Known rows, with every way that one mark hangs from another
{toder keba {kupo depo}}: [ 0.46  2.34 -0.57 -2.93 -4.65  4.91 -2.86  2.14 -1.24 -1.29  1.86  0.99
 -1.75  2.05  2.34 -2.73 -0.04 -3.52  0.21  0.65  0.02 -0.86  0.95 -0.20
  0.80]
{kupo {depo {gebabe keba pemu}}}: [ 0.47 -1.30  0.06 -3.18 -0.99  0.88 -0.15  2.44 -0.37 -1.24  2.48 -2.13
  0.76 -0.88  0.87 -1.53 -0.09 -0.41 -1.42 -0.22  0.26 -0.26 -2.04  2.07
  1.38]
{kupo {depo {gebabe {keba doki}}}}: [-0.01 -1.06  1.11 -3.22 -0.49 -1.19  1.30  2.32 -1.03 -1.45  0.75 -0.91
  0.09 -0.96  1.27 -2.31 -0.65 -0.02 -1.41 -0.28 -0.02  1.99  1.02 -3.57
  0.33]
{toder {keba {gebabe pemu}} {kupo depo}}: [ 0.24  1.39 -1.07 -4.74 -5.56  5.34 -3.10  2.35 -0.38 -0.76  1.60  1.10
 -0.45  2.34 -0.10 -2.47 -0.43 -0.33  0.11 -0.05  0.57  1.77  0.06  1.27
  1.88]
{depo {gebabe {keba doki}}}: [-0.11 -1.35  1.42 -2.08  0.67 -3.09  0.80  2.06 -0.69 -0.89  1.30 -0.08
  0.51 -1.66  1.24 -0.43 -1.02 -1.04 -1.23 -0.02  0.64  2.29  1.66 -2.53
  0.05]
{depo gebabe kupo}: [ 0.69 -0.93  0.26 -2.64 -1.96 -0.72 -1.78  2.78  1.53 -2.47  3.17 -0.93
  0.33  0.04  0.56 -0.18 -0.15 -3.92 -0.34 -1.01 -0.62 -1.20  0.21  0.83
 -1.00]
{kupo {depo gebabe}}: [ 0.55 -0.32  0.42 -2.39 -0.97  0.50 -0.35  2.02  0.47 -2.09  1.70 -0.91
 -0.04  0.08  1.03 -1.41  0.55 -1.62 -0.88 -0.71 -2.67 -1.69  0.12 -2.15
 -0.64]
{keba doki {gebabe pemu {toder kupo}}}: [-0.93 -0.40  0.55 -4.71 -4.06  1.61  0.14  2.52 -1.52  0.56  0.47  2.02
  0.00  1.10 -0.58 -3.31 -3.94  2.58 -0.13  0.26  3.01  6.59  1.42  1.75
  0.97]
{keba {doki {gebabe toder}}}: [-0.35 -0.14  1.86 -1.78 -1.64 -0.77  1.51  1.26 -1.77  1.16 -1.54  1.71
  1.06 -1.55  3.43 -1.37 -2.47  0.01 -1.08  0.84  1.55  6.16  2.23 -0.83
  0.07]
{pemu {gebabe {keba doki}}}: [-0.08 -0.91  1.35 -1.16 -0.20 -2.44  0.79  1.42  0.52 -0.01 -1.44 -0.36
  0.97 -1.74 -0.97 -0.49 -1.62  1.37 -0.97 -0.23  0.28  1.38  1.54 -2.63
  0.31]
{pemu {gebabe {keba doki} toder}}: [-0.33 -1.21  1.80 -1.14 -2.16 -1.46  0.82  1.64 -0.64  0.45 -1.31  0.36
  0.50 -1.81  1.22 -1.88 -3.18  1.21 -1.37  0.50  0.64  1.75  1.43 -0.34
 -0.02]
{gebabe {keba doki}}: [-0.45 -0.61  0.67 -0.82  0.11 -1.58  1.49  0.29 -1.37  0.92 -1.05  0.21
  0.05 -1.08  0.26 -0.58 -1.21  1.41 -0.46  0.40  2.80  3.91  1.08 -0.92
  0.87]
{pemu {gebabe toder}}: [ 0.18 -0.39  1.02 -0.12 -2.07  0.21 -0.63  1.44  0.70 -0.44  0.06  0.20
  0.23 -0.66  1.24 -1.11 -1.98 -0.14 -0.96  0.16 -2.15 -1.87  0.35 -0.01
 -0.81]
{pemu {gebabe {keba doki} {toder kupo}}}: [-0.58 -0.40  1.55 -2.85 -4.25  0.08 -0.15  3.05 -1.26 -0.58  0.52  1.23
 -1.03 -0.55  0.98 -3.51 -4.24 -0.01 -1.17  0.92  1.56  2.29  1.64 -0.40
  0.32]
{depo {gebabe toder}}: [ 0.13 -1.00  0.95 -0.99 -0.86 -0.29 -0.81  2.26 -0.54 -1.48  2.64  0.44
 -0.31 -0.44  3.21 -0.90 -0.99 -2.60 -1.19  0.31 -1.71 -0.97  0.70  0.48
 -0.99]
{depo {gebabe pemu} kupo}: [ 0.77 -1.46  0.16 -3.87 -1.58 -0.14 -1.91  3.95  1.86 -2.06  2.85 -2.09
  1.41 -0.21  0.15  0.03 -0.68 -3.41  0.01 -1.12  0.89 -0.08 -0.79  4.25
  0.00]
{toder keba}: [ 0.49  1.31 -0.06  0.08 -1.13  1.15 -2.37  0.61 -0.17 -0.05  0.55  0.90
 -0.09  0.08  2.25  0.86  1.00 -3.30  0.16  0.62 -0.25 -0.97  1.44  0.80
  0.05]
{keba gebabe}: [-0.33 -0.37 -0.29 -0.50 -0.91 -0.06 -0.38 -0.79  0.58 -0.13 -0.28  1.23
  0.17  0.62 -1.52 -0.16 -0.05  2.65 -0.46 -0.42 -0.75  1.45  0.20 -2.37
  0.13]
{gebabe {keba doki} pemu {toder kupo}}: [-0.75 -0.56  0.70 -3.85 -3.45  1.48  0.71  3.07 -3.28  0.68  1.38  0.67
 -0.51 -0.20  1.68 -3.33 -4.23  0.43 -0.64  1.46  5.24  5.78  0.21  4.97
  1.88]
{gebabe {keba doki} pemu toder}: [-0.71 -1.12  0.86 -1.95 -1.13 -0.22  1.54  1.56 -2.63  1.54 -0.57 -0.30
  0.82 -1.44  1.79 -1.70 -3.00  1.64 -0.90  1.15  4.30  5.15 -0.04  4.54
  1.63]
{doki {gebabe keba toder}}: [-0.17 -0.56  0.70 -0.41 -2.80  0.35  0.36  0.14 -2.43  0.72  0.57  1.39
  0.15 -1.64  4.25 -1.24 -1.65 -0.11 -2.28  1.79  2.28  2.75 -0.73  1.93
  1.25]

Rows
[-0.40 -0.97  0.67 -1.97  0.63 -1.11  1.47  1.28 -1.13  1.30 -0.97 -1.00
  1.35 -1.47 -0.33 -0.27 -1.58  2.05 -0.24  0.23  3.99  4.84  0.03  2.30
  1.76] -> {gebabe {keba doki} pemu}
[ 0.44 -1.01  0.61 -3.22 -2.21  1.97 -0.06  3.14 -0.77 -1.33  2.28 -1.47
  0.61 -0.20  2.76 -2.37 -1.27 -1.08 -1.23  0.02 -0.80 -0.11 -1.03  2.66
  0.20] -> {kupo {depo {gebabe pemu toder}}}
[ 0.61 -1.55  0.53 -3.53 -3.37  1.00 -1.73  4.26  0.45 -1.73  3.26 -1.35
  1.04 -0.30  2.62 -1.29 -1.97 -3.76 -0.69 -0.24  1.17  0.24 -0.95  6.41
 -0.21] -> {depo {gebabe pemu toder} kupo}
[ 0.16  2.20 -0.17 -2.86 -6.10  5.64 -2.93  2.53 -2.50 -1.17  2.54  1.61
 -2.35  1.99  4.46 -4.09 -1.27 -3.92 -0.30  1.45  0.29 -0.34  0.94  2.39
  0.50] -> {gebabe {toder keba {kupo depo}}}
[ 0.36  1.17  0.89 -4.77 -3.61  2.17 -1.99  4.25 -1.18  0.28  0.26  1.59
  1.50 -0.61  2.26 -0.19 -1.68 -3.27  0.19  0.76  3.14  6.37  2.87  1.45
  1.71] -> {toder {keba {doki {gebabe pemu}}} kupo}
[ 0.63  0.60  0.34 -3.94 -4.31  3.38 -4.32  5.34 -1.21 -1.88  4.90  0.98
 -0.42  0.63  4.66 -1.52 -1.69 -6.35 -0.63  1.19  0.48 -0.38  1.06  4.91
  0.30] -> {depo {gebabe pemu {toder keba kupo}}}
[ 0.11 -1.03  0.59 -2.25 -2.80  1.16 -0.15  1.80 -1.99 -1.54  3.07 -0.20
 -1.02 -0.41  3.92 -3.13 -1.13 -1.03 -2.17  0.79 -0.81 -1.04 -1.16  0.42
  0.20] -> {kupo {depo {gebabe keba toder}}}
[-0.02 -1.07  0.57 -1.35 -2.53  0.93  0.21  0.94 -2.25  1.27  0.77  0.32
  1.43 -1.88  3.55 -0.83 -1.94  0.27 -1.93  1.58  3.38  3.91 -1.78  5.57
  2.24] -> {doki {gebabe keba pemu toder}}
[-0.25 -0.53  0.27 -3.16 -4.79  2.50 -0.71  2.72 -2.91  0.59  2.58  1.44
  0.18 -0.76  3.24 -2.34 -3.20 -0.49 -1.76  1.79  4.27  4.43 -1.39  5.62
  2.51] -> {doki {gebabe keba pemu {toder kupo}}}
[-0.14  0.23  0.35 -2.77 -1.28  0.58 -1.36  1.31  0.15  0.83 -1.41  0.99
  1.74 -0.06 -0.03  0.68 -0.59  1.00  0.29 -0.38  1.23  4.94  2.40  0.03
  1.05] -> {toder {keba doki {gebabe pemu}}}
[ 0.02 -1.25  0.38 -3.43 -3.22  1.84 -1.78  4.39 -2.02 -1.42  5.34  0.10
 -0.71  0.01  2.65 -2.52 -2.84 -2.82 -1.59  1.21  2.21  0.84 -0.98  4.85
  1.22] -> {depo {gebabe keba pemu {toder kupo}}}
[ 0.23 -0.98  0.18 -1.62 -1.08  0.12  0.28  0.87 -0.96  1.20  0.27 -0.37
  2.06 -2.10  1.43  0.54 -0.66  1.08 -1.50  0.84  3.00  3.61 -1.59  3.29
  2.57] -> {doki {gebabe keba pemu}}
[ 0.30  1.75 -0.45 -4.02 -6.02  6.45 -2.83  3.67 -2.37 -0.48  2.68  0.67
 -1.08  1.63  3.88 -3.49 -1.70 -3.05  0.02  1.30  1.50  0.36 -0.14  5.58
  1.46] -> {gebabe pemu {toder keba {kupo depo}}}
[ 0.43 -0.99  0.32 -1.99 -1.19  0.26 -0.20  1.46 -0.62 -1.93  2.55 -0.84
 -0.44 -0.57  1.46 -1.82  0.31 -0.69 -1.78 -0.09 -1.08 -1.36 -0.89 -1.62
  0.40] -> {kupo {depo {gebabe keba}}}
[ 0.39 -1.15  0.82 -2.35 -3.54  0.25 -1.62  3.21  0.20 -2.37  3.32 -0.22
 -0.36  0.10  2.96 -1.89 -1.57 -4.43 -0.91 -0.08 -0.17 -1.11 -0.02  2.88
 -1.09] -> {depo {gebabe toder} kupo}
[ 0.11 -0.84  0.90  0.26 -2.45 -0.10 -0.75  1.07 -0.40  0.07  0.51  0.30
 -0.11 -1.24  1.85 -1.44 -2.05  0.46 -1.74  0.79 -0.54 -1.61 -0.51  1.06
  0.19] -> {pemu {gebabe keba toder}}
[ 0.47  0.59  1.23 -3.16 -0.92  0.35 -0.93  2.61 -0.48  1.07 -1.36  0.44
  2.81 -1.75  2.77  1.62 -0.51 -2.03 -0.04  0.49  2.31  5.95  2.71  1.43
  1.38] -> {toder {keba {doki {gebabe pemu}}}}
[-0.37 -0.11  1.37 -4.84 -3.69  1.59  0.56  3.93 -2.31  0.69  0.36  1.46
  0.90 -0.70  2.21 -2.23 -4.02 -0.25 -0.60  1.20  3.88  7.68  1.53  2.74
  1.35] -> {keba {doki {gebabe pemu {toder kupo}}}}
[-0.55 -0.34 -0.48 -3.14 -4.64  3.27 -1.29  2.05 -1.30 -0.17  2.34  1.60
 -0.57  1.62 -0.26 -2.88 -3.01  1.72 -0.42  0.36  1.90  3.12 -0.49  3.81
  1.22] -> {keba {gebabe pemu {toder kupo}}}
[-0.17 -0.78  1.69 -2.93 -1.62 -0.17  1.43  2.47 -1.71  1.71 -1.47  0.63
  2.24 -1.90  2.48 -0.64 -2.77  0.85 -0.90  0.79  2.66  7.10  1.34  2.34
  1.12] -> {keba {doki {gebabe pemu toder}}}
[ 0.08  0.53  0.91 -2.43 -1.81  1.65 -0.88  2.41 -1.63  1.10 -0.39  0.37
  1.17 -0.63  3.61 -0.49 -1.83 -2.41  0.19  1.18  2.31  3.75  2.19  4.73
  0.79] -> {gebabe pemu {toder {keba doki}}}
[-0.46  0.01 -0.57 -4.52 -5.95  4.91 -0.51  1.99 -1.69 -0.35  1.66  1.00
 -1.00  2.29 -0.12 -4.54 -2.97  2.76 -0.63  0.17  1.29  2.78 -1.30  2.18
  1.48] -> {keba {gebabe pemu {toder {kupo depo}}}}
[ 0.12  2.17  0.33 -4.31 -4.10  3.31 -1.47  2.81 -1.64 -0.84  0.14  0.99
 -1.21  1.40  1.91 -3.04 -0.97 -2.79  0.61  0.48  0.76  2.63  2.92 -2.12
  0.60] -> {toder {keba doki} {kupo depo}}
[ 0.53 -1.47  0.12 -2.11 -2.32 -0.98 -1.70  2.49  0.41 -2.38  3.41 -0.98
 -0.07 -0.47  1.09 -0.85 -0.33 -3.31 -1.15 -0.34  0.89 -0.84 -1.10  1.75
  0.00] -> {depo {gebabe keba} kupo}
[-0.23  0.84 -0.05 -4.63 -3.55  2.31 -2.38  3.13 -0.55  0.19  0.29  2.07
  0.32  1.17 -0.40 -0.88 -1.70 -0.25  0.53  0.10  2.33  5.37  2.84  0.26
  1.39] -> {toder {keba doki {gebabe pemu}} kupo}
[-0.09  0.12  0.55 -3.32 -4.63  2.84 -0.98  3.15 -1.96  0.30  2.08  1.20
  0.51 -0.22  2.62 -2.08 -3.01 -1.19 -1.04  1.24  2.78  4.13 -0.39  4.83
  1.55] -> {doki {gebabe pemu {toder kupo}}}
[-0.15  0.91  1.17 -1.17 -2.17  0.94 -1.01  1.49 -1.82  0.63 -0.58  1.51
 -0.17 -0.31  4.63 -0.79 -1.44 -2.97 -0.04  1.37  0.97  2.64  3.10  0.58
 -0.24] -> {gebabe {toder {keba doki}}}
[-0.01  0.18  0.57 -2.86 -6.31  3.27 -0.91  2.33 -1.33 -1.33  1.92  0.52
 -1.82  0.46  1.22 -5.15 -3.08  0.20 -1.75  0.85 -0.06 -1.42 -1.00  0.64
  0.77] -> {pemu {gebabe keba {toder {kupo depo}}}}
[ 0.24  0.56  1.82 -1.29 -2.76  0.17 -1.68  2.71  0.05 -0.09 -1.13  0.88
  0.66 -1.00  3.00 -0.69 -1.92 -2.69 -0.42  0.58 -1.57  0.54  3.87 -0.75
 -0.80] -> {pemu {gebabe {toder {keba doki}}}}
[ 0.09 -0.61  1.28 -2.98  0.17 -1.00  1.57  1.97 -0.43  1.27 -2.19 -0.27
  2.82 -2.07  0.26  0.69 -1.62  1.48 -0.31 -0.06  2.54  6.85  1.48  0.63
  1.13] -> {keba {doki {gebabe pemu}}}
[ 1.00  1.03 -0.07 -5.29 -3.88  4.14 -3.91  5.20 -0.18 -2.49  4.01 -0.43
 -0.15  1.06  2.27 -1.83 -0.21 -5.13 -0.20  0.11 -0.65 -1.02  0.67  2.24
  0.83] -> {toder keba {kupo {depo {gebabe pemu}}}}
[-0.13  2.06  0.69 -4.06 -5.28  4.31 -1.33  2.93 -2.81 -0.64  0.67  1.90
 -1.92  1.60  4.06 -4.36 -2.35 -3.14 -0.06  1.26  1.06  2.87  2.77  0.07
  0.41] -> {gebabe {toder {keba doki} {kupo depo}}}
[ 0.40  0.54  0.00 -1.09 -2.68  3.09 -2.37  1.93 -1.22  0.65  0.82  0.29
  0.54 -0.11  4.24  0.19 -0.74 -3.20 -0.16  1.33  1.47  0.25  0.17  6.28
  0.86] -> {gebabe pemu {toder keba}}
[ 0.63 -1.97 -0.01 -3.32 -2.35 -0.35 -1.72  3.53  0.76 -1.61  3.51 -2.17
  1.04 -0.95  0.56 -0.20 -0.93 -2.66 -1.00 -0.41  2.13  0.18 -2.02  4.94
  0.98] -> {depo {gebabe keba pemu} kupo}
[-0.53 -1.01  0.35 -2.82 -0.34 -0.72  1.21  0.83  0.28  0.89 -1.95  0.05
  1.86 -0.18 -2.55 -0.12 -1.60  4.03  0.20 -0.87  1.49  5.85  1.24 -0.74
  0.81] -> {keba doki {gebabe pemu}}
[ 0.34 -1.29  0.81 -1.86 -0.99  0.13 -0.72  3.48 -0.28 -0.91  2.81 -0.77
  0.82 -0.80  2.78 -0.49 -1.67 -2.04 -1.02  0.17 -0.31  0.01 -0.43  3.78
 -0.04] -> {depo {gebabe pemu toder}}
[ 0.10 -0.81  0.70 -1.77 -2.16  1.16  0.11  1.60 -1.37  1.12  0.09  0.31
  1.75 -1.42  3.21 -0.42 -2.06  0.03 -1.14  0.98  1.79  3.66 -0.84  4.56
  1.23] -> {doki {gebabe pemu toder}}
[ 0.95  0.30  0.43 -3.30 -3.43  3.66 -2.75  3.82 -0.81 -1.70  3.08 -0.62
  0.54 -0.02  4.86 -1.52 -0.46 -4.57 -1.04  0.63 -1.10 -1.38  0.17  3.93
  0.28] -> {kupo {depo {gebabe pemu {toder keba}}}}
